Each row was made from one small tree. Brackets hold a mark, then the marks that hang from it, in the order of their numbers. Every link used is in the known rows. Write each row's tree.
Known rows
[q_929 [q_113 q_376] [q_953 q_590] q_984]: [-14 -11  30 -17 -17 -23   7   8  -2  -8  -4   1   4   1  10  16  -6  28
   3   7  -9  10  -9  -5   6  14 -11   5   8   6  -9   3 -39]
[q_213 q_314 q_590]: [  6  -3   0 -18 -16  -6   9  -3   4   8  -2   3   6   0   9   9  -7   8
  -4  -2  -2   7   4  -9  -8  11   3  11  19 -10 -18   4 -28]
[q_113 q_929]: [ -1  -8  -4  -6   6 -11   9 -12  -1   1  18  -1  -3 -10   4  13  -1  13
   6  13  -4   9 -14  -4  -6   5  -1   3   7  10 -11   5  -8]
[q_314 q_165]: [  0   4   0   0   5 -16  13  -8   0   2  -4   3  -3  -1   6   3  -6   5
   5   0  -9   8  -7  -4   2   6   2  11   5 -12  -4  -4 -10]
[q_953 [q_113 [q_376 q_225] q_929] q_590]: [ -1 -24  17 -28   8 -27  20   0   3  -6  26   6  -9 -15  40  24  -6  31
  43  15  -1  14 -19   4   0  11  -6   4  13  26  -7  17 -23]
[q_113 q_376]: [  0  -7   7 -18   0 -13   7  -7   0   4  11   4   1  -2   9  12  -3  13
   4  12  -7  10  -4   0  -3   7  -5   2   8  -8 -12   7 -25]
[q_376 [q_97 q_225]]: [  7  -8   4  -3  -8  -9   5 -31   8  -4   5   3  -3  -5  -2   6  -9  -2
   5   0 -11   2   1  -7  -3   5   2   6   8   2 -14   4 -18]
[q_953 [q_113 [q_376 q_97]] [q_929 q_984]]: [  6 -18  31 -19   5 -19  25 -12  -1 -10   9  -1  -5 -11  30   6  -8   9
  -3  -1 -10  11 -12  -1  -6   4   2  -8  15   3  -1 -10 -56]
[q_225 q_376]: [ 19  -9  -3  -4   7   2   3  -3   3   4   6   2  -6   0  -6   8 -14   5
   3   2  -9   6 -14  -6  -8   4   1   8   6  -6 -12  -2 -17]
[q_376 q_97 [q_113 q_929] q_225]: [ -3 -12   6  12  19 -11  10 -19   0  -4  20  -8  -9 -21  30  20  -2  11
  30   7   1   7 -18   1   1   5  -8   9   5  28  -8   5 -18]
[q_97 [q_225 [q_376 [q_113 [q_929 q_984]]]]]: [ 17 -16   1  10   6 -18  -1 -11  -5  -2  18  -3  -6 -14 -28  20  -8   7
  17  21 -10   3 -20 -13 -14  12   1   5   7  27 -25  14 -29]
[q_97 q_225]: [  5  -6  -2  -6  -9 -10   1 -22   6   0   1   9   0   3 -22  11  -7   5
   3   8 -11   4   2  -7  -7  10   3   5   8  -4 -19  14  -6]
[q_213 q_314]: [  8  -7   0  -9  -5  -7   8  -3   3   4   0   5   4  -3   3   5  -5   9
  -1  -1  -3   4  -2  -5  -7   7   2   9  13  -7 -11   7 -24]
[q_929 q_113]: [ -4   0   6  -4  -9 -13   3 -11   1  -2  -7   1   0   4  -7   9 -16  15
  -5   3  -8   8  -8  -5  -2  10  -2   4  11 -11 -12   2 -18]
[q_135 q_97 [q_225 [q_376 [q_113 q_929]]]]: [  4 -16   9  23  15  -2  -4  -2  -3  -9  40   0  -4 -24  15  23  -4   0
  27   3  -6   7 -17  -3  -6   8  -6  14   3  46 -14   3 -17]
[q_225 [q_376 q_97]]: [ 20 -11   1  -2   8   4   8 -11   5   0  10  -3  -8  -7  13   5 -17  -3
   5  -5  -9   4 -16  -4  -3  -2  -1  10   6   2  -7 -13 -27]
[q_314 q_165 q_213]: [ -5   6   4   6   3 -29  17   0  -4   5  -3   3   0  16  12   1  -3   4
  13   0 -10   4 -14  -4   6   9   4   8   6 -19  -1  -7  -1]
[q_225 [q_376 q_97 [q_113 q_929]]]: [ 14 -11   2  15  16  -4   5  -8  -5  -4  20 -12  -9 -24  17  12 -11   1
  22   7  -4   6 -22  -6  -6   0  -6   7   4  26  -8 -10 -22]
[q_929 [q_953 q_113 q_590]]: [ -8 -13  15 -17  -9   1  11  13   5  -7 -13   7  -1   0  13   8  -3  19
   6  -6  -9   9  -2   0  -1   7  -1   6   7   5   2  -1  -7]
[q_953 [q_113 q_929]]: [ -1 -11   0 -18   5 -11  15  -6   0  -1  12   0  -4 -10   9  13  -5  16
  10   9  -6  12 -14  -2 -10   7   3   1  14  13  -7   5 -15]
[q_225 [q_376 q_97 [q_113 [q_929 q_984]]]]: [ 15 -16   8  15  16 -10   7  -7  -6  -3  22 -14  -9 -25   6  14 -10   5
  11   8  -6   4 -31  -6  -7   2  -5   6   5  28 -10  -8 -41]
[q_376 [q_113 [q_929 q_953]]]: [-18  -4   3   5   6  -3   2   4  -6  -2   2  -6   2 -13  10  16  11  14
  11  13  -3  11  -6  -6  -6   7  -9   4   0  23  -8   4  -3]
[q_135 q_225]: [ -3  -9   4  -6  -3  -5   6  -9   4  -3  17   9  -1   1   2  14  -1   7
   7  -2  -7   4  -7   2   1  13  -2   7   4  -2 -11   9 -11]
[q_225 [q_376 q_113]]: [ 17  -7   0  12   8   2  -3   1  -2   3  -2  -1  -4  -6  -7  10 -13   5
   7   5  -7   4 -13  -5  -9   5  -4   8   2  -1 -12  -2 -16]
[q_929 q_984]: [  5 -11   5  -3   0 -10   7  -7   2   6   2   3  -1   2 -13  11  -5  12
 -16   4 -10   4 -14   0  -5   6   0   3   8  -7 -13   5 -29]
[q_929 [q_953 q_590] q_984]: [ -5 -15  16  -5 -10  -7   7  11   3  -2  -7   5   1   0  -3  11   3  20
  -8  -1 -10   4  -9   0   3   7  -5   7   2   4  -5   1 -19]
[q_929 [q_113 q_376]]: [ -7  -2  12 -15  -7 -21   5 -10  -2  -2   3   1   2   0   4  14 -13  18
   5  12  -7  11  -5  -5  -2  12  -6   3  12  -9 -14   5 -32]
[q_213 [q_314 q_165] q_590]: [  1   6   0 -14 -12 -18  18   0   2   6  -6   2   4  -4  20   5  -7   4
   6  -5  -3  11   4 -11  -2  12   5  16  18 -13 -11  -2 -27]
[q_97 [q_225 [q_376 [q_113 [q_929 q_953]]]]]: [  3 -10  -1   2   4  -2  -4  -2  -4  -6   8  -3  -2 -11  -8  20   1   5
  28  18  -7  10  -5 -17 -13  11  -3   8   1  31 -19  10  -6]
[q_97 [q_225 q_376]]: [ 22 -11  -4  -5  -2  -5  -1 -16   6   1   7   7  -5   3 -22  11 -15   0
  10   9 -12   5  -6 -11 -11   8   5   8   7  -2 -21   9 -13]
[q_929 q_113 q_953]: [-16   1   9  -8 -10  -3   2  -1   0  -4 -15  -1   3   6   2  12  -5  15
  -3   1  -8  10  -1  -8   0  12  -4   7   8  -4  -9  -1 -15]
[q_376 q_97 q_225]: [  4 -12   6  -5  10  -5  12 -22   9   1  10   0 -10  -5  27  13  -8   7
  13  -4  -3   6 -11   3   4   3  -3  11   7   4  -7   2 -22]
[q_314 q_165 q_213 q_590]: [ -5   8   8  -3   7 -33  22   1  -6   1  -2   4  -1  23  -1  -1  -3  -3
   7  -3 -10   5 -14  -6   6  12   5  10  10 -22  -2  -5   6]
[q_376 [q_97 q_225] [q_113 [q_929 q_984]]]: [  2 -14  10  13   1 -21   5 -26  -3  -7  16  -7  -3 -21  -8  16  -3   6
  10  12  -9   2 -16  -8  -7   9  -2   2   7  27 -18   9 -31]

Write each row's tree
[ -4 -19  15 -30  18 -18  25 -16   3  -6  32  -4 -10 -19  53  23  -4  16
  39   8  -2  16 -18   1  -2   7  -5   5  16  29  -5   7 -40] : [q_953 [q_113 [q_376 q_97 q_225] q_929]]
[ 15 -14   7  -5   6   4   8 -11   5  -7  26   2  -9  -7  19  10 -12  -5
  19 -12  -9   3 -17  -2   1   7  -2  11   4  10  -8  -6 -26] : [q_135 [q_225 [q_376 q_97]]]
[ -5   9   4  -3  -7 -30  19   1  -2   7  -8   2   3  19  19   3  -5   1
  10  -2  -9   8  -8  -8   4  13   7  10  12 -20  -8 -11  -6] : [q_314 q_165 [q_213 q_590]]
[ -3 -17  10 -19  17 -18  18 -21   2  -2  38  -5  -9 -17  48  23  -2  14
  35  13   0  14 -17   1   3   6  -9   6   9  26  -9   8 -33] : [q_113 [q_376 q_97 q_225] q_929]
[  1 -13   7 -16  -1 -21  11 -31   1  -8  33  -2  -3 -16  19  16  -3   5
  27  18  -7  10  -7  -8  -5   8  -4   1  11  23 -18  10 -27] : [q_113 [q_376 [q_97 q_225]] q_929]
[-12 -16  20 -15  -1 -11  15   0  -1 -12  23  -4  -2 -20  49  14   5  16
  27   9  -4  13  -9  -2   6   2 -13   4   3  30   0  -5 -20] : [q_113 [q_376 q_97] [q_929 [q_953 q_590]]]
[  2 -12  16 -28  -7 -17  13 -25   4  -8  10   3  -2  -6  15  11 -12   2
  20   2 -12   9   1  -6  -7   8   2   2  17   5 -12   7 -37] : [q_953 [q_113 [q_376 [q_97 q_225]]]]
[ -5  -8  21 -16   3 -22  11 -22   4  -6  14  -3  -7  -5  38  19 -15  15
  25   3  -3  11 -11  -1   8  11  -9   9  13   4 -10   4 -42] : [q_929 [q_113 [q_376 q_97 q_225]]]
[ 12 -12  10  11   9   3   2  -7   0  -9  18  -2  -7 -13  15  11 -11  -5
  22 -10  -7   1 -17  -1   0   8  -6  11   0  13  -7  -6 -25] : [q_135 [q_225 [q_376 q_97 q_113]]]
[-10 -11  20 -33  -9  -7  12 -14   5 -10   5   1   1  -4  25  12  -1   3
  21   0 -12  13   8  -8  -6  10  -2   5  14  13  -8   4 -34] : [q_929 [q_953 [q_113 [q_376 [q_97 q_225]]]]]
[  5  -8  20   7 -14 -19   9  -8   1 -15 -11   7  -4  -1   5   3 -19  20
  -1   1  -6   7  -7  -3   2   8   1  -3   5  -9  -5  -6  -8] : [q_953 q_590 [q_929 q_113]]
[  2 -17  21 -25  12 -16  20  -9   3  -6   8   9  -8  -2  35  17  -6  17
  21   7  -3  16  -5   1  -6  11   1  -3  12   2  -6   9 -30] : [q_953 [q_113 [q_376 q_225]] q_929]
[  2   5   4 -14   1 -20  21   0  -2  -1  -2   5   1   1  -3  -1  -4  -1
   4  -6  -4   7   0  -9  -3  12   4  16  15 -12  -5   3 -14] : [q_213 [q_314 q_165 q_590]]
[ 13 -18  19   7  -6 -17  13  -4   1  -7   0   8  -4  -4  -2   4  -7  18
 -12   3  -9   3 -12   1   0   4   2  -5   3  -5  -6  -3 -19] : [q_953 q_590 [q_929 q_984]]
[  5 -15  33  -4 -13 -32  14  -5  -2 -13   1   5  -1  -4   9  10 -16  26
   0   9  -8   9 -13  -3   2  11  -3  -7   9  -4  -9  -1 -39] : [q_953 q_590 [q_929 [q_113 q_376] q_984]]
[ 20  -8  -1  11   0  -5  -7 -11   1  -1  -1   4  -4  -3 -25  13 -15   0
  14  10 -10   2  -5 -11 -12  10   1   8   3   4 -21   9 -13] : [q_97 [q_225 [q_376 q_113]]]
[-18  -3  22 -20  -6 -10   8  -8   0 -10  -1  -7   2  -4  35  12  -6  11
  10   0  -8  14  -2  -7   5   9 -11   6  10   6  -5  -7 -36] : [q_929 [q_113 [q_376 q_97]] q_953]
[ -2 -10   5  12   8 -17   5  -5  -8   2  11  -6  -1 -16  -9  17   1  17
   0  16  -5   4 -21  -2  -8   8  -4   1   6  17 -15   7 -25] : [q_376 [q_113 [q_929 q_984]]]
[ -2 -16  13  12  18 -18  12 -16  -2  -3  22  -9  -9 -21  21  23  -1  14
  18   8  -1   5 -25   1   1   7  -8   8   6  31 -11   7 -38] : [q_376 q_97 [q_113 [q_929 q_984]] q_225]
[-12 -15  17  10  -3 -12   4  13  -6  -6   3  -4   0 -18   3  17   8  23
   8  11  -5   6 -15  -2   0   8 -10   5   0  28  -6   5 -16] : [q_376 [q_113 [q_929 [q_953 q_590] q_984]]]
[ 17  -8   5  15  11   3   1  -6   0  -1   2  -8  -7 -13  11   5 -16  -3
   9  -3  -7   2 -15  -4  -5   0  -4   9   2   5  -7 -12 -27] : [q_225 [q_376 q_97 q_113]]
[ 16 -11  -4  11   5 -10  -3 -13  -3  -4  17  -1  -5 -14 -18  17  -9   4
  27  19  -7   6 -12 -14 -14  11   0   6   4  24 -22  12 -13] : [q_97 [q_225 [q_376 [q_113 q_929]]]]
[  1  -9  10  13  13  -5   6 -17   4  -1   3  -3  -8 -11  25  15  -6   6
  16  -3  -2   4 -10   5   3   5  -8  11   3   7  -6   3 -20] : [q_376 q_97 q_113 q_225]
[  0  -9  25  -9  -5 -30  12 -11  -4  -9   2   2   0  -1   7  12 -12  19
  -8  12  -9  12 -10  -5  -3  12  -2  -8  12  -7 -13  -1 -47] : [q_953 [q_929 [q_113 q_376] q_984]]
[ -2 -21  17 -18  18 -26  20 -20   1  -1  39  -6  -9 -18  36  25   1  17
  25  14  -2  11 -25   2   2   8  -9   6  11  29 -13  10 -51] : [q_113 [q_376 q_97 q_225] [q_929 q_984]]
[-11 -20  21 -18  -3 -20  12  10  -3  -5  21   0   1 -14  20  21   9  26
  13  18  -6  12 -16  -2   2   8 -11   2   5  26  -8   7 -29] : [q_113 q_376 [q_929 [q_953 q_590] q_984]]
[  0  -8   3  13   1 -14   3 -28  -1  -9  15  -5  -3 -20   2  13  -4   3
  22  12  -6   4  -7  -8  -7   7  -3   3   5  26 -16   7 -13] : [q_376 [q_97 q_225] [q_113 q_929]]
[ -1 -12  11  15  11 -15   9 -13  -6  -3  15 -12  -4 -23  10  14  -2   9
   1   8  -5   3 -22  -2  -3   4  -6   3   6  23  -9  -3 -34] : [q_376 q_97 [q_113 [q_929 q_984]]]
[ 17 -10   6  27   1  -3 -13 -13   3  -4   9   4  -2 -10 -14  14 -14  -7
  10   4 -12   3  -1  -9 -10   5   3  14   5  22 -20   5 -15] : [q_135 [q_97 [q_225 [q_376 q_113]]]]
[ -3 -20  19 -28   8 -23  23 -11  -3  -5  28  -7  -5 -21  30  16  -4  15
  13   9  -8  12 -24  -1  -7   6  -3  -2  18  23  -7   0 -57] : [q_953 [q_113 [q_376 q_97] [q_929 q_984]]]
[-19  -1  17 -22  -9 -12   4   1  -2  -6  -4  -1   4   4  17  15  -3  18
   7   9  -7  15   1  -8   0  13  -9   5   9  -2 -10   2 -27] : [q_929 [q_113 q_376] q_953]
[-15 -14  11   2  15 -12   6   2  -4   0  10  -6  -4 -13  12  29  13  21
  18  13  -2  10 -17  -3  -2  13 -11   9   2  33 -12  14 -24] : [q_376 [q_113 [q_929 q_953 q_984]] q_225]
[-11 -19  25 -32   0 -11  16  11   7  -6   2   8  -5  -2  39  22   0  26
  31   2  -4  15  -4   3   3  12  -8   8   9  13  -2  12 -22] : [q_929 [q_953 [q_113 [q_376 q_225]] q_590]]
[  2 -14  29  -9  -5 -28  13 -10   2 -14   5   8  -7  -3  33  17 -16  27
  26  10  -1  13  -7   0   8  13  -6  -1   7   1  -8   6 -24] : [q_953 q_590 [q_929 [q_113 [q_376 q_225]]]]
